Every row comes from one small tree of marks. The marks that hang from a mark follow it in brackets, in alphabetical order. Every link used is in the known rows. Which tree was each row made from?
In the rows, zero is written as 128.
Known rows:
vaton[munikiz[fetepi lizam[nozor] noka]]: [111 148  76 137  63 162  95 155 150  94 127 218 159 119 169 161 140 149
 122  67 161  98 119  98 126 128 140 117 153 129 170 145 138 164 160  70]
tidob[vezag]: [ 98 135 113 154 104 148 167 138 114 100 123 179 142 107 147 158 159 145
 109 103 189 114  99 140 127 172 117 103 126 136 146 107 111 162 193 183]
munikiz[noka]: [101 140 108 147  86 140 175 149 124 100 124 189 131 114 183 196 152 146
 148 100 144 115 115 135 127 122 111 105 123 152 141 139 123 161 177 168]
noka[munikiz sivenu vezak[fetepi]]: [119 121 131 165  93 130 227 121 118 114 116 192 148 127 151 108 152 138
 131 134 147 131 152 154 141 131 141 107 114 155  87 132 131 157 131 146]
noka[munikiz]: [104 125 111 153 107 143 172 148 119 119 122 180 133 124 168 163 151 144
  89 113 173 119 124 167 139 135 109 109 121 127 135  90 125 162 160 158]
posudas[munikiz[lizam noka[tidob vezak] vaton]]: [ 84 145  95 148 106 147 129 121 162  97 113 174 147 128 117 166 157 171
 134  51 132 124 134 146 146 152 109 116 121 176 105 169 145 130 147 117]
posudas[munikiz[noka]]: [ 88 145 111 149  94 133 135 145 138 101 119 182 140 110 185 209 154 150
 141  81 147 113 124 147 140 126 115 112 116 126 150 132  98 162 186 193]
vugug[munikiz[lizam noka vaton]]: [ 94 150  99 137  98 167 142 147 138  99 135 188 143 109 161 183 150 138
  99 104 157 107 101 112 125 153  82 111 151 155 141 145 158 162 164 107]
vezak[fetepi[sivenu]]: [123 127 118 162 102 132 184 143 121 113 127 195 145 114 238 140 150 130
 157 104 176 122 133 111 138 125 131  97 129 120 127 132 105 158 172 214]
nozor[lizam[munikiz[noka vugug]] savesu]: [134 152 110 163  94 158 160 165 110  97 115 122 152 107 128 176 144 133
  93 157 152 108 135 108 117 117  93  98 137  90 143 152 173 195 145 169]
noka[sivenu tidob[vezag] vezak[fetepi]]: [105 126 127 174  96 153 225 106 111  90 114 195 149 125 128  98 171 143
 120 116 158 127 143 137 141 168 159 108 103 191  78 151 136 152 142 149]
noka[munikiz[vaton] sivenu tidob[vezag] vezak]: [ 98 114 125 166 144 163 228 110 116 103 113 178 157 140  74  95 163 151
  30 100 151 123 119 169 147 190 107 107 116 195  75 145 149 136 120 107]
tidob[vezag[munikiz]]: [102 155 107 154 102 144 165 138 111 102 129 187 127 116 175 153 162 145
  75  85 198 111 114 142 128 173 117 103 130 137 133 102 123 198 136 168]
vugug[munikiz[lizam[nozor[savesu]] noka vaton]]: [ 97 153 103 140  93 156 128 147 154 102 137 194 157 107 129 181 140 133
  96 129 160 102  96  85 108 137  70 122 159 131 153 136 188 166 153 119]
munikiz[lizam]: [ 96 146  99 138  92 145 140 139 128 107 122 170 142 112 176 163 150 158
 128  98 178 127 119 139 123 142  95 108 131 145 141 112 134 157 153 160]
vugug[munikiz[fetepi[sivenu] noka vaton]]: [124 117 117 156  97 161 175 148 115 101 144 191 140 115 199 179 153 119
 116 112 160  94 110  94 141 144 119  92 152 144 137 162 130 132 159 129]
posudas[munikiz[lizam[nozor] noka[sivenu]]]: [ 88 162 106 139  89 141 146 128 154 102 119 190 174 114 197 194 137 143
 125  63 137 124 124 132 142 128  93 123 121 154 143 150 121 164 114 136]
munikiz[vaton]: [ 99 128 122 136 124 150 193 149 129 111 116 173 153 111 112 152 149 137
  81  95 161 114 107 133 113 154  89  97 134 154 138 121 138 145 177 205]
nozor[lizam[munikiz[noka]]]: [110 147 100 148 101 173 187 155 126 101 119 167 144 113 163 183 142 134
  98 109 141 113 122 152 136 123 112  93 120 129 142 163 135 210 142 158]
vugug[munikiz]: [ 97 124 115 152  80 167 174 146 109 103 132 177 133 104 164 176 159 116
  43 142 176 113 111 147 126 142 114 106 131 133 148  91 129 156 162 205]
munikiz[lizam[nozor] noka[tidob[vezag]] vugug]: [116 156  81 159  91 169 115 136 133  96 124 184 157 120 170 189 147 137
 106  49 175 113 104 105 139 160 118 126 126 159 135 126 187 151 150  85]
lizam[munikiz[vaton] nozor[savesu]]: [114 141 122 137 126 156 191 151 154 113 112 162 172 107  62 147 129 115
  64 151 168 100 110 134 113 150  80 106 140 126 154 106 159 160 151 220]
vezag[munikiz[lizam noka[tidob] vugug]]: [119 172  85 157  77 153 121 148 118  93 121 165 123 131 216 179 154 154
  98  56 166 121 146 118 138 138 101 116 128 154 107 135 197 172  92  93]
noka[tidob]: [ 92 126 109 155 101 156 179 139 117 102 114 180 134 124 161 165 160 143
  76 102 166 121 130 156 136 136 122 106 105 156 119 113 140 141 151 193]
munikiz[fetepi noka[tidob] vugug]: [130 128 105 166  63 158 164 150  97  94 117 158 136 129 162 190 160 139
 154 100 155 100 143 110 141 129 154 103 120 150 121 144 174 121 155 112]
posudas[munikiz[lizam[nozor] noka vugug]]: [113 164  95 144  79 145 100 142 153 113 118 169 169 106 190 219 132 134
 127  53 159 118 123 112 135 129 103 126 132 118 162 113 150 149 154 148]
vezag[munikiz[fetepi vaton]]: [113 137 118 142  98 142 183 147 112 107 126 173 136 123 129 136 153 137
 109  86 182  96 131 121 122 160 120  89 142 147 127 120 155 165 121 136]
noka[munikiz tidob]: [ 96 120 106 163 114 157 167 143 119 115 118 183 127 140 167 153 157 151
  59 100 170 119 135 177 153 132 119 112 104 146 110  98 142 153 142 141]
tidob[vezag[munikiz[lizam noka vaton vugug]]]: [124 179  94 145 110 150 123 147 127  96 127 169 144 113 160 162 151 149
 114  49 184 105 108  92 123 187  80 106 157 152 129 139 182 188 139  75]
noka[munikiz[fetepi lizam] sivenu tidob vezak]: [108 119 105 167  78 155 189 109 105 104 119 164 139 148 133 103 160 171
 120 120 154 128 160 164 156 149 140 109 107 183  77 141 155 117  68  45]
noka[sivenu tidob[vezag[munikiz[vaton]]]]: [ 90 147 127 153 144 164 213 125 108  88 117 190 151 131 133 117 163 139
   5  72 171 113 122 142 134 193  92 100 122 189  86 144 160 178  88 134]
nozor[lizam[munikiz] savesu]: [107 142 112 154 110 161 182 154 117 103 116 139 149 108 117 143 148 142
  65 163 170 113 134 139 118 128  95  92 128  91 141 129 144 207 138 205]
lizam[nozor]: [105 127 109 143  95 148 186 143 137 115 119 194 157 110 158 177 139 119
  85  83 168 116 108 141 122 128 115 110 122 138 155  95 133 156 157 213]
tidob[vezag[munikiz[fetepi[vezak] lizam[nozor]]]]: [135 166  88 153  73 157 145 122 138 107 138 189 132 117 170 123 146 135
 166  77 223 100 106 105 139 186 157 110 128 142 156 132 148 188 111  86]

Write each row's tree:
[118 139 104 159 107 169 165 132 119 118 111 164 170 137 172 142 137 132
  13  85 165 128 136 144 146 136  94 125 117 156 104 100 197 132  70  95] -> noka[munikiz[lizam[nozor] vugug] sivenu tidob]
[ 87 134 123 164 120 163 209 124 101  86 114 180 150 125 151 138 166 143
  54 103 165 121 117 154 138 170 114 107 102 180 104 142 126 151 128 163] -> noka[sivenu tidob[vezag]]
[139 138 110 164  88 167 190 146 116 101 119 125 135 111 103 112 150 136
 156 192 186  97 135 122 129 137 147  87 124  88 151 169 145 183 141 173] -> nozor[lizam[munikiz[fetepi[vezak]]] savesu]
[125 153 105 150  84 136 125 144 130 110 119 143 164 103 137 163 137 137
 108 122 188 117 121  87 105 134  84 119 147 100 155  90 186 146 144 179] -> munikiz[lizam[nozor[savesu]] vugug]
[153 132 119 156 106 141 175 150  96 112 129 145 149 120 182 134 147 121
  85  72 192 101 134  91 129 160 108  84 152 123 121 125 152 135 109 164] -> vezag[munikiz[fetepi[sivenu] vaton vugug]]
[108 122 131 167  85 149 233 113 116  96 110 192 147 127 142 109 164 137
 116 120 137 134 158 143 137 134 152 106 101 191  74 153 149 139 125 173] -> noka[sivenu tidob vezak[fetepi]]
[155 135 103 156  70 171 145 157 112  97 112 148 145 106 119 119 154 115
 101 130 187  96 121 104 121 150 157 103 142 105 168 141 135 126 193 181] -> vaton[munikiz[fetepi[vezak] vugug]]
[135 144  94 148  61 151  74 156 128  99 118 159 172 108 115 130 143 142
  85 125 193  98 132  66 105 136 116 118 168  78 172 100 177 146 154 121] -> vaton[munikiz[fetepi lizam[nozor[savesu]] vugug]]
[129 157 112 145 105 144 170 160 118 103 120 162 140 114 156 180 146 128
  81  68 156 104 120 104 116 149  83 102 148 146 126 138 179 175 134 151] -> vezag[munikiz[noka vaton vugug]]
[126 116 106 181 104 160 166 124 101 111 116 151 138 134 115 133 164 142
  59 102 182 121 127 161 152 172 139 114 113 141 100  93 157 125 148 126] -> noka[munikiz[vugug] tidob[vezag] vezak]
[104 145 115 136  94 144 188 137 119  90 122 171 160 122 140 154 146 161
 179  91 136 106 124  99 124 152  97  99 136 190 120 190 157 137 130  65] -> munikiz[fetepi lizam noka[sivenu] vaton]
[ 96 133 119 143  93 140 150 146 137 101 121 179 151 118 130 191 152 149
 184  74 146  92 131 114 138 144 128  98 126 135 146 153 119 143 187 142] -> posudas[munikiz[fetepi noka vaton]]
[145 141 120 147 105 162 207 144 154 110 116 149 160 107  41 116 130 109
 161 175 182  83 110 114 121 160 128 101 133 127 162 143 160 145 156 192] -> lizam[munikiz[fetepi[vezak] vaton] nozor[savesu]]
[108 124 118 147  78 168 176 151 116  98 137 185 139 112 133 187 156 124
 119 123 154  87 113 106 127 148 130  98 149 148 143 145 153 148 173 112] -> vugug[munikiz[fetepi noka vaton]]
[153 149  86 149  66 168 105 152 121  97 115 140 146 106 137 107 151 135
 131 116 194 103 124  95 123 157 146 108 149 106 166 147 144 134 176 129] -> vaton[munikiz[fetepi[vezak] lizam vugug]]
[121 151  88 140  85 162  93 158 124 100 113 153 161 103 152 138 150 140
  41  88 182 118 122 115 113 148  94 113 157 113 158 103 148 147 164 157] -> vaton[munikiz[lizam vugug]]
[ 91 150 117 163 114 160 207 124  97  86 120 187 137 130 178 130 166 144
  20  85 178 119 131 151 144 179 110 105 108 176  91 131 140 188  79 143] -> noka[sivenu tidob[vezag[munikiz]]]
[131 141 125 149 131 165 176 163 114 108 107 108 173 104  57 130 139 125
  38 149 168 106 126 108 105 149  75  88 149  91 137 133 188 175 146 205] -> nozor[lizam[munikiz[vaton vugug]] savesu]
[115 133 109 166  66 154 126 146 112  96 113 153 142 126 167 203 161 142
 159  82 155 100 156 121 155 130 154 108 116 117 128 132 148 120 154 129] -> posudas[munikiz[fetepi noka[tidob] vugug]]
[ 98 148 108 135 115 138 140 143 156 111 121 176 170 111  96 144 137 150
 102 104 173 112 104  95 100 146  68 112 151 124 149 116 175 156 154 163] -> munikiz[lizam[nozor[savesu]] vaton]
[170 145 116 163  68 164 184 148 128 112 116 117 157 103  82 136 132  97
 156 194 194  88 123 108 126 147 142 107 130  99 168 114 168 138 147 204] -> lizam[munikiz[fetepi[vezak] vugug] nozor[savesu]]
[103 159  96 147  80 129 124 144 150  99 128 189 149 112 166 189 139 159
 165 110 157 115 112  99 115 116  87 122 137 128 153 136 163 176 149 129] -> munikiz[lizam[nozor[savesu]] noka]
[131 149 102 155  69 140 141 130 142 108 126 162 142 112 124 126 143 146
 212 156 195 102 116  91 119 140 136 113 130 114 164 142 158 151 149 144] -> munikiz[fetepi[vezak] lizam[nozor[savesu]]]
[ 98 151  97 161  92 151 168 145 121  92 124 202 113 136 205 183 161 149
  90  69 152 115 141 145 140 128 115 110 110 166 107 144 155 191 107 137] -> vezag[munikiz[noka[tidob]]]
[ 97 138 108 132  98 147 121 134 160 119 120 179 178 114 118 161 137 142
 137  48 178 103 123 112 132 158 121 107 134 125 158 112 136 138 147 126] -> posudas[munikiz[fetepi lizam[nozor] vaton]]
[119 129 105 142 113 142 155 137 125 110 131 160 155 119 180 131 145 153
 148  81 183 111 117  99 130 158 104  89 145 140 133 152 127 119 140 123] -> munikiz[fetepi[sivenu] lizam vaton]
[154 169  92 161  69 157 128 133 106  99 131 136 124 110 163 112 157 139
 168 105 228 100 120  96 137 193 150 103 138 124 141 131 162 167 128  94] -> tidob[vezag[munikiz[fetepi[vezak] lizam vugug]]]
[151 140  97 171  95 175 203 138 128  96 124 163 119 129 206 149 147 123
 188 138 162 100 129 142 173 142 160  96  96 166 125 195 111 130 133 151] -> lizam[munikiz[fetepi[sivenu vezak] noka[tidob]]]
[121 152 108 155 109 159 171 154 116  98 116 170 140 131 155 172 154 130
  50  54 152 109 132 112 129 146 101 105 134 169 102 144 200 158 120 133] -> vezag[munikiz[noka[tidob] vaton vugug]]
[106 150  97 139  71 155 134 148 117  77 121 193 156 119 178 138 152 162
 131 101 140 107 134 104 128 136 115 108 146 154 139 181 124 162 136  66] -> vaton[munikiz[fetepi lizam noka[sivenu]]]
[ 78 144 110 156 135 157 141 136 145  92 117 197 150 124 130 183 165 156
 108  52 155 102 114 136 150 174 112 112 118 155 125 157 123 159 192 142] -> posudas[munikiz[noka[tidob[vezag]] vaton]]
[106 139  86 137  70 160 100 151 123  97 122 184 145 115 151 126 154 159
 113  90 184 105 131 113 123 150 133 106 152 120 160 121 122 153 165 108] -> vaton[munikiz[fetepi lizam]]
[119 157 104 138 104 148 134 152 131 103 118 153 160 109 143 180 141 145
 130  75 150 114 107  95 114 151  74 107 153 156 138 149 183 137 170 118] -> munikiz[lizam noka vaton vugug]
[101 132 107 139  80 170 144 141 122 104 136 167 146 109 127 141 154 135
  99 125 186  98 115 108 125 168 115  99 153 140 143 115 160 139 147 104] -> vugug[munikiz[fetepi lizam vaton]]
[147 149 118 158  82 134 187 142 129 107 119 180 139 115 138 140 150 127
 146  71 147 112 146  90 122 144 133 102 146 156 100 154 190 168 141 141] -> vezag[munikiz[noka[vezak[fetepi]] vaton vugug]]
